Every row comes from one small tree of marks. Brackets hold a mark, then the marks that hang from it, in alphabetical order. Every link used is in the known rows. Which tree was each row made from?
In the rows, 128 means zero.
Known rows
[kefut [darik [kelufoz dosen]]]: [131 144 122 130 137 132 139 130 122 117 118 113 124 132 130 132 127 131 130 136 126 129 139 137 132 124 135 129 128 132 138 134 131 129 129 117 145 140 123 131 130 132 132 125 139]
[latu [dunu [nasur nobi]] [pinod bafeduf]]: [109 141 118 134 133 125 133 125 129 109 142 135 115 128 138 121 129 130 125 132 142 141 120 123 132 136 130 131 124 132 135 123 129 132 134 135 133 125 138 131 131 126 110 135 111]
[mepi [bafeduf pinod]]: [137 125 123 125 119 141 124 114 129 131 132 125 124 126 129 130 126 129 132 133 137 126 133 127 132 123 129 127 126 138 125 131 137 122 136 130 134 138 131 138 125 134 133 128 131]
[mepi [bafeduf [pinod [latu [dunu nasur]] lerut]] pifoze]: [130 123 108 124 114 145 120 108 136 75 135 134 118 134 145 126 130 126 127 143 141 136 126 124 134 117 140 127 114 134 133 132 136 119 136 131 131 130 138 143 123 126 131 133 113]
[latu dunu pinod]: [128 138 127 133 129 124 129 125 131 122 122 128 119 133 135 127 129 126 127 132 133 144 123 130 129 133 128 133 124 133 127 126 131 132 134 124 131 132 145 127 132 129 126 129 115]
[nasur nobi]: [124 129 126 130 130 130 132 130 127 137 136 132 125 119 122 130 124 129 128 124 129 128 133 125 127 133 127 130 130 130 127 127 126 124 127 124 127 128 128 127 132 137 118 127 133]
[lerut [darik [kelufoz dosen]] pinod]: [127 143 127 133 118 127 155 133 133 121 132 125 115 130 133 141 114 127 133 135 125 129 134 141 130 120 135 121 123 137 130 139 120 131 140 145 128 133 131 117 135 143 119 131 137]
[linul munifiz [pinod [lerut darik]]]: [147 144 137 127 126 137 134 131 141 119 130 140 126 127 127 136 127 126 132 126 136 137 108 133 96 126 136 126 126 136 127 121 130 128 138 138 122 129 130 117 132 136 119 118 113]
[tude [kefut [darik [kelufoz dosen]]]]: [121 143 122 132 135 128 141 130 121 116 122 125 128 145 125 136 130 130 131 137 124 136 139 139 120 120 139 121 128 131 137 131 123 128 132 115 142 133 125 131 127 126 131 125 138]
[neli lufo nobi]: [139 133 118 125 127 129 124 127 125 126 130 132 126 123 124 123 123 128 131 121 130 133 127 111 117 131 123 124 130 123 132 127 134 124 127 123 121 126 122 132 133 111 131 132 128]
[nasur [darik kelufoz] [dunu latu] [nobi [neli lufo]]]: [91 129 105 130 135 142 147 134 120 104 126 148 118 107 117 137 114 132 131 139 123 125 143 127 124 133 124 127 138 130 132 126 114 120 129 139 128 157 126 136 136 111 124 112 137]
[nasur [darik kelufoz] dunu nobi]: [111 130 118 133 131 139 144 136 127 127 130 147 124 108 120 142 121 133 133 127 123 127 146 135 131 142 122 130 136 129 126 130 119 112 136 112 127 148 127 131 134 129 111 120 139]
[linul munifiz [pinod [bafeduf mepi] latu lerut]]: [136 138 140 129 120 142 131 125 135 82 124 147 127 127 140 127 140 120 130 125 149 142 108 131 108 121 139 127 125 143 132 125 135 122 131 149 136 122 130 130 123 131 106 127 100]
[dunu [latu [pinod lerut]] [nasur darik nobi]]: [106 133 105 129 137 132 139 129 132 111 142 146 117 113 129 135 124 128 123 144 123 135 133 124 131 133 138 136 121 119 136 124 125 122 136 134 125 132 134 127 129 136 111 118 112]
[linul munifiz [pinod [latu dunu] [lerut [darik kelufoz]]]]: [144 146 136 132 124 139 141 133 144 87 126 148 122 133 136 137 130 120 130 126 138 145 103 143 102 124 137 128 121 142 129 127 127 125 138 135 122 128 137 119 132 128 117 118 113]
[mepi pifoze]: [122 125 121 125 123 127 123 120 130 113 128 121 121 138 134 125 128 128 127 134 130 126 131 126 131 124 132 128 127 126 130 130 131 123 129 130 127 127 131 134 130 128 135 130 126]
[dosen [kelufoz darik]]: [125 133 126 124 132 130 130 136 125 157 132 122 136 136 136 125 130 129 132 130 129 133 131 141 126 133 126 128 130 126 131 127 138 129 138 137 139 135 133 143 128 122 130 129 136]
[pinod [bafeduf mepi] [latu dunu] [lerut [darik kelufoz]]]: [115 136 127 135 115 136 148 129 139 49 125 151 120 134 143 126 127 118 129 121 145 133 125 134 137 119 130 127 122 142 135 136 120 130 132 149 129 118 140 124 123 126 100 137 108]
[dunu [latu pinod] [nasur darik nobi]]: [103 133 108 129 137 131 138 129 128 131 148 136 113 115 128 133 122 130 123 146 121 134 137 125 132 132 135 134 125 120 137 124 125 120 135 132 128 137 133 131 131 133 119 120 122]
[latu dunu [pinod lerut]]: [130 138 124 132 129 126 129 126 135 102 115 140 123 131 136 128 132 124 127 130 135 147 120 129 128 135 130 134 120 132 126 126 129 133 135 126 127 126 146 124 130 133 117 126 103]
[lerut [darik kelufoz]]: [126 134 126 131 124 127 144 132 135 119 136 133 117 133 129 132 119 128 131 127 127 120 130 138 128 122 126 125 129 131 129 135 122 131 134 134 123 128 130 121 132 129 125 129 135]
[lerut [darik [kelufoz dosen]] [pinod bafeduf]]: [116 145 129 134 118 127 155 131 132 105 129 126 111 131 138 135 116 126 134 133 135 127 129 137 136 121 135 120 125 138 133 137 124 132 140 158 131 130 129 120 134 140 111 134 131]
[mepi [bafeduf [pinod lerut]] pifoze]: [133 121 114 122 114 141 121 106 135 97 126 128 121 134 136 128 128 127 131 138 140 126 134 123 134 120 136 128 121 134 126 132 139 119 137 132 131 132 134 141 126 138 132 129 118]
[lufo neli]: [131 127 127 124 134 139 131 126 129 106 128 134 130 128 130 120 125 127 130 128 134 138 123 123 125 129 129 127 130 130 127 127 128 132 129 133 131 124 129 125 130 108 120 126 133]
[tude [kefut [darik kelufoz]]]: [117 135 120 130 134 128 140 129 122 112 123 133 124 145 127 135 132 130 129 131 123 132 135 137 120 120 133 122 129 131 132 132 121 127 134 112 133 132 125 131 124 122 129 124 136]
[mepi [bafeduf [pinod latu [lerut [darik kelufoz]]]] pifoze]: [132 124 113 125 107 144 132 108 139 79 130 135 108 135 142 132 122 123 132 137 139 124 130 134 135 111 135 125 119 136 127 140 138 117 141 138 128 131 137 134 127 141 129 130 121]
[nasur darik dunu [nobi neli]]: [97 131 118 132 127 148 134 133 124 123 126 141 127 97 112 136 114 134 133 127 123 124 142 125 122 137 122 128 135 133 126 122 114 116 132 129 123 154 125 127 134 125 115 121 130]
[munifiz [linul [pinod latu]]]: [132 135 135 129 123 136 118 131 134 120 159 135 132 129 138 136 133 122 129 135 134 131 121 131 116 126 130 129 122 131 130 132 138 122 131 145 133 132 127 134 129 132 128 124 127]
[pinod [latu [dunu nasur]] [lerut [darik [kelufoz dosen]]]]: [128 142 118 133 127 136 145 135 139 72 136 143 125 132 139 134 123 123 128 137 131 137 121 139 128 120 139 126 114 130 141 132 118 132 131 135 127 121 134 120 129 124 116 131 117]
[nasur darik]: [116 131 126 127 126 133 130 133 130 129 124 131 130 118 126 133 123 130 131 127 123 127 135 127 129 133 128 131 129 125 129 127 124 119 135 124 124 137 126 131 128 126 126 129 129]
[bafeduf [mepi pifoze] [pinod latu lerut]]: [132 121 121 125 104 139 129 112 133 83 127 134 121 129 142 128 131 122 128 129 134 130 135 124 139 117 133 127 116 147 131 138 130 116 132 138 130 129 135 129 116 148 123 136 104]
[mepi [bafeduf [pinod latu]] pifoze]: [132 119 118 124 109 143 118 105 130 106 131 121 111 132 140 128 126 125 129 138 139 128 133 127 135 115 135 126 123 134 128 135 144 115 135 132 134 136 136 144 126 137 139 132 127]
[munifiz linul]: [130 130 131 129 127 129 119 130 136 130 160 136 132 131 130 134 130 127 130 137 128 124 134 126 130 131 128 130 125 131 129 131 131 127 127 140 132 130 126 131 128 130 128 130 131]
[neli nobi]: [132 130 123 128 127 130 127 126 131 127 133 127 132 124 122 126 126 126 128 123 128 132 131 119 127 130 126 128 130 129 128 130 131 119 129 119 121 125 125 125 130 124 122 129 127]
[kelufoz darik]: [126 134 126 128 131 131 129 134 129 139 128 120 131 128 131 127 128 130 130 129 128 135 128 130 122 131 126 128 130 125 129 129 140 128 135 132 145 133 131 131 127 131 127 127 133]
[pinod [lerut darik]]: [132 133 126 129 122 132 136 131 136 107 126 140 126 124 125 133 121 125 130 123 128 125 125 128 122 125 129 127 123 126 128 128 124 133 133 135 118 124 131 116 129 137 116 126 117]
[munifiz [linul [pinod [latu [dunu nasur]]]]]: [129 138 127 129 128 136 119 133 137 107 169 138 134 133 141 133 135 125 126 141 135 137 119 129 115 128 132 129 117 133 136 129 131 124 131 142 132 131 129 136 127 118 129 127 125]

Write each row's tree
[116 140 128 134 129 123 129 123 130 106 120 129 116 134 141 121 131 125 127 131 144 143 119 126 135 134 127 131 127 134 130 125 134 133 134 137 135 130 143 131 131 128 117 132 109] : [latu dunu [pinod bafeduf]]
[121 134 117 131 136 130 133 133 130 120 146 135 131 126 128 127 126 132 124 132 130 137 128 124 126 135 131 129 123 130 134 123 118 129 128 122 127 127 131 131 130 116 120 131 129] : [latu [dunu [nasur nobi]]]
[133 124 117 124 104 147 123 107 137 90 130 131 110 128 139 132 121 123 131 135 139 126 130 127 130 113 135 124 119 134 128 134 140 120 139 138 126 133 138 133 127 144 130 130 118] : [mepi [bafeduf [pinod latu [lerut darik]]] pifoze]
[129 141 127 132 127 129 145 133 133 122 134 124 123 134 129 134 117 128 133 135 129 125 134 140 128 122 132 125 128 132 134 133 122 131 132 137 133 130 129 121 135 133 127 130 137] : [lerut [darik [kelufoz dosen]]]
[119 134 130 131 116 136 134 128 133 76 124 146 117 121 138 128 125 119 129 120 140 126 114 128 129 121 130 125 122 126 133 129 132 131 132 150 122 119 132 119 127 139 106 130 108] : [pinod bafeduf latu [lerut darik]]
[113 129 132 132 109 132 140 124 125 94 126 136 114 123 142 128 128 121 127 124 136 132 126 127 137 119 132 122 122 141 129 136 128 124 132 151 132 127 132 129 122 140 106 139 116] : [lerut [pinod [bafeduf mepi] latu]]
[130 121 116 122 113 139 120 106 131 117 131 118 117 135 135 127 125 129 131 139 139 126 137 124 134 120 133 125 125 135 126 133 140 118 137 131 134 137 134 143 127 133 139 131 130] : [mepi [bafeduf pinod] pifoze]
[111 134 124 132 107 137 135 122 137 49 125 142 117 134 143 124 125 118 127 124 146 134 127 124 133 119 133 126 120 137 136 131 124 129 132 150 128 120 143 126 124 127 105 141 103] : [pinod [bafeduf [mepi pifoze]] [latu dunu] [lerut darik]]
[131 143 133 127 115 138 135 121 142 87 130 138 122 136 136 127 130 124 132 128 149 133 117 127 105 120 139 124 127 143 132 123 131 126 138 155 131 125 132 126 127 130 110 129 104] : [linul munifiz [pinod [bafeduf [mepi pifoze]] [lerut darik]]]
[123 141 131 130 120 137 132 132 142 78 157 150 123 133 144 135 130 119 132 132 145 125 116 135 121 122 130 127 120 134 131 137 136 126 137 164 130 124 128 129 128 137 111 124 117] : [munifiz [linul [pinod bafeduf latu [lerut [darik kelufoz]]]]]
[108 139 107 129 139 129 145 129 130 112 139 128 118 130 137 134 126 129 126 159 122 136 137 138 138 126 141 133 123 122 142 130 125 123 136 138 139 138 132 135 129 123 129 122 124] : [dunu [latu pinod] [nasur [darik [kelufoz dosen]]]]
[132 126 122 126 99 141 134 114 136 87 133 134 115 128 139 132 122 122 130 127 132 126 134 125 134 114 131 124 117 147 132 138 127 120 136 143 125 130 137 121 119 149 120 137 106] : [bafeduf [mepi pifoze] [pinod latu [lerut darik]]]
[104 129 115 134 133 138 137 123 121 120 129 136 116 111 118 133 120 128 124 141 127 133 134 127 126 130 126 128 134 134 126 123 125 127 127 143 131 151 139 123 137 136 118 110 121] : [nasur [dunu [latu pinod]] [nobi neli]]
[132 123 115 125 111 144 119 107 136 80 122 132 118 133 142 128 129 122 129 137 142 137 129 126 136 120 137 128 117 137 128 134 139 118 136 129 131 133 142 140 125 134 130 130 115] : [mepi [bafeduf [pinod [latu dunu] lerut]] pifoze]
[117 140 128 130 127 135 120 131 135 93 167 139 131 133 146 129 137 124 126 139 144 136 115 126 120 129 132 127 119 133 137 128 134 126 132 154 136 129 128 140 126 116 121 129 119] : [munifiz [linul [pinod bafeduf [latu [dunu nasur]]]]]
[102 127 111 125 136 132 136 131 129 117 144 132 129 122 129 133 126 130 123 147 118 128 135 125 133 127 136 129 124 119 140 125 119 124 131 133 126 137 126 133 125 114 130 122 128] : [dunu latu [nasur darik]]
[115 126 132 131 116 135 131 124 125 91 128 135 121 126 139 122 132 121 127 124 141 129 128 127 136 119 129 126 127 136 134 132 132 124 125 146 138 123 131 133 120 128 112 139 115] : [pinod [bafeduf mepi] latu]
[129 120 124 125 104 137 128 112 129 105 134 124 116 131 141 128 129 124 128 131 132 129 138 125 139 116 131 125 121 149 132 137 131 115 131 135 134 134 135 132 118 141 131 138 116] : [bafeduf [mepi pifoze] [pinod latu]]
[124 134 121 131 127 126 139 124 134 109 127 136 114 128 131 134 123 121 124 140 127 134 125 130 129 124 133 131 124 125 130 127 131 135 134 144 124 130 143 116 131 144 119 115 110] : [dunu [latu [pinod [lerut darik]]]]
[135 142 137 127 130 135 129 127 136 98 121 142 127 129 136 128 139 124 131 126 147 139 103 129 106 129 138 128 127 137 129 120 136 126 134 146 132 124 125 129 128 129 112 119 106] : [linul munifiz [pinod bafeduf lerut]]
[111 139 112 129 138 135 143 137 130 122 147 133 126 120 128 134 121 135 131 139 124 127 142 134 132 132 137 131 125 127 140 130 117 117 134 127 134 131 119 135 131 123 118 132 137] : [dunu [nasur [darik [kelufoz dosen]] nobi]]
[136 129 127 128 117 136 130 123 134 94 122 139 127 122 139 133 132 121 127 126 132 142 118 127 136 129 129 129 116 144 129 132 129 124 133 129 123 131 136 123 121 142 121 126 108] : [bafeduf [pinod [latu dunu] lerut]]
[111 137 119 133 124 134 144 131 138 50 135 153 117 133 146 125 128 121 126 128 141 132 112 133 134 120 133 125 118 131 139 132 122 132 134 148 123 116 133 124 125 120 106 133 108] : [pinod bafeduf [latu [dunu nasur]] [lerut [darik kelufoz]]]
[108 126 119 130 130 138 135 131 125 125 124 140 130 111 122 141 123 128 127 139 118 132 142 128 131 139 126 128 136 122 130 123 123 119 132 121 129 154 133 129 130 123 124 112 132] : [nasur darik [dunu latu]]
[148 139 136 126 131 136 129 129 138 115 124 141 132 129 130 132 136 126 130 129 137 141 108 132 101 129 138 129 126 136 127 122 133 125 134 133 127 127 127 126 129 133 120 116 111] : [linul munifiz [pinod lerut]]
[112 132 124 129 117 126 127 113 128 100 125 125 109 138 142 119 131 126 128 134 144 132 133 125 137 122 130 129 127 134 131 130 138 127 133 146 140 125 140 136 126 134 119 140 107] : [latu [pinod [bafeduf [mepi pifoze]]]]
[118 144 127 136 122 134 145 132 137 58 121 142 120 132 143 130 125 118 131 130 144 137 118 137 135 123 136 127 120 134 138 133 125 132 132 149 133 120 137 122 130 129 106 131 113] : [pinod bafeduf [latu dunu] [lerut [darik [kelufoz dosen]]]]
[107 136 128 134 100 132 144 123 133 78 131 132 106 131 144 130 118 120 128 125 138 136 128 126 135 116 133 118 120 143 131 135 123 128 138 152 124 130 144 124 127 135 108 143 117] : [lerut darik [pinod [bafeduf [mepi pifoze]] [latu dunu]]]
[109 132 117 132 129 139 130 130 127 93 140 136 122 119 130 124 123 128 123 132 130 134 119 126 125 122 133 128 120 135 135 126 117 126 125 137 124 129 129 128 128 115 123 131 122] : [pinod [latu [dunu [nasur [nobi neli]]]]]
[124 136 133 129 123 137 120 130 137 85 152 146 130 128 143 131 138 119 130 132 145 130 115 127 120 127 132 129 120 130 131 131 141 124 133 160 134 124 127 134 126 136 113 125 111] : [munifiz [linul [pinod bafeduf latu lerut]]]
[131 139 142 129 125 136 126 125 131 108 127 135 118 127 140 128 137 122 129 127 145 141 102 132 107 124 136 126 128 138 131 123 142 122 132 144 135 128 128 130 129 128 120 122 114] : [linul munifiz [pinod bafeduf latu]]
[99 133 109 130 130 144 142 135 121 109 123 150 118 105 118 136 114 135 136 127 126 123 139 128 120 134 119 125 136 132 129 126 114 118 133 132 125 153 121 135 136 110 122 123 136] : [nasur [darik kelufoz] dunu [nobi [neli lufo]]]
[106 132 110 127 135 128 135 127 129 121 141 132 117 123 134 131 126 129 123 150 120 134 133 127 133 128 136 133 124 119 138 125 127 124 136 136 130 137 134 132 127 124 128 122 117] : [dunu [latu pinod] [nasur darik]]
[111 135 119 132 129 123 147 123 134 84 125 141 107 135 139 128 127 120 126 140 136 130 122 134 139 123 132 130 126 128 131 132 133 135 136 156 130 125 142 121 130 140 112 117 109] : [dunu [latu [pinod bafeduf [lerut [darik kelufoz]]]]]
[138 123 125 126 114 145 122 114 127 123 132 129 118 122 134 131 126 125 130 133 137 130 128 129 132 119 131 126 123 137 126 133 141 120 134 130 135 137 133 136 124 137 132 129 128] : [mepi [bafeduf [pinod latu]]]
[122 140 133 131 123 137 120 132 139 78 149 148 134 130 144 131 138 118 128 132 147 138 113 126 121 131 132 131 119 135 132 130 137 125 133 154 133 126 133 135 127 129 112 124 110] : [munifiz [linul [pinod bafeduf [latu dunu] lerut]]]
[121 138 134 128 127 132 120 130 134 116 158 133 133 134 138 130 135 125 131 134 144 126 122 125 120 131 128 128 126 133 130 130 138 125 133 156 137 130 124 138 128 130 121 125 124] : [munifiz [linul [pinod bafeduf]]]
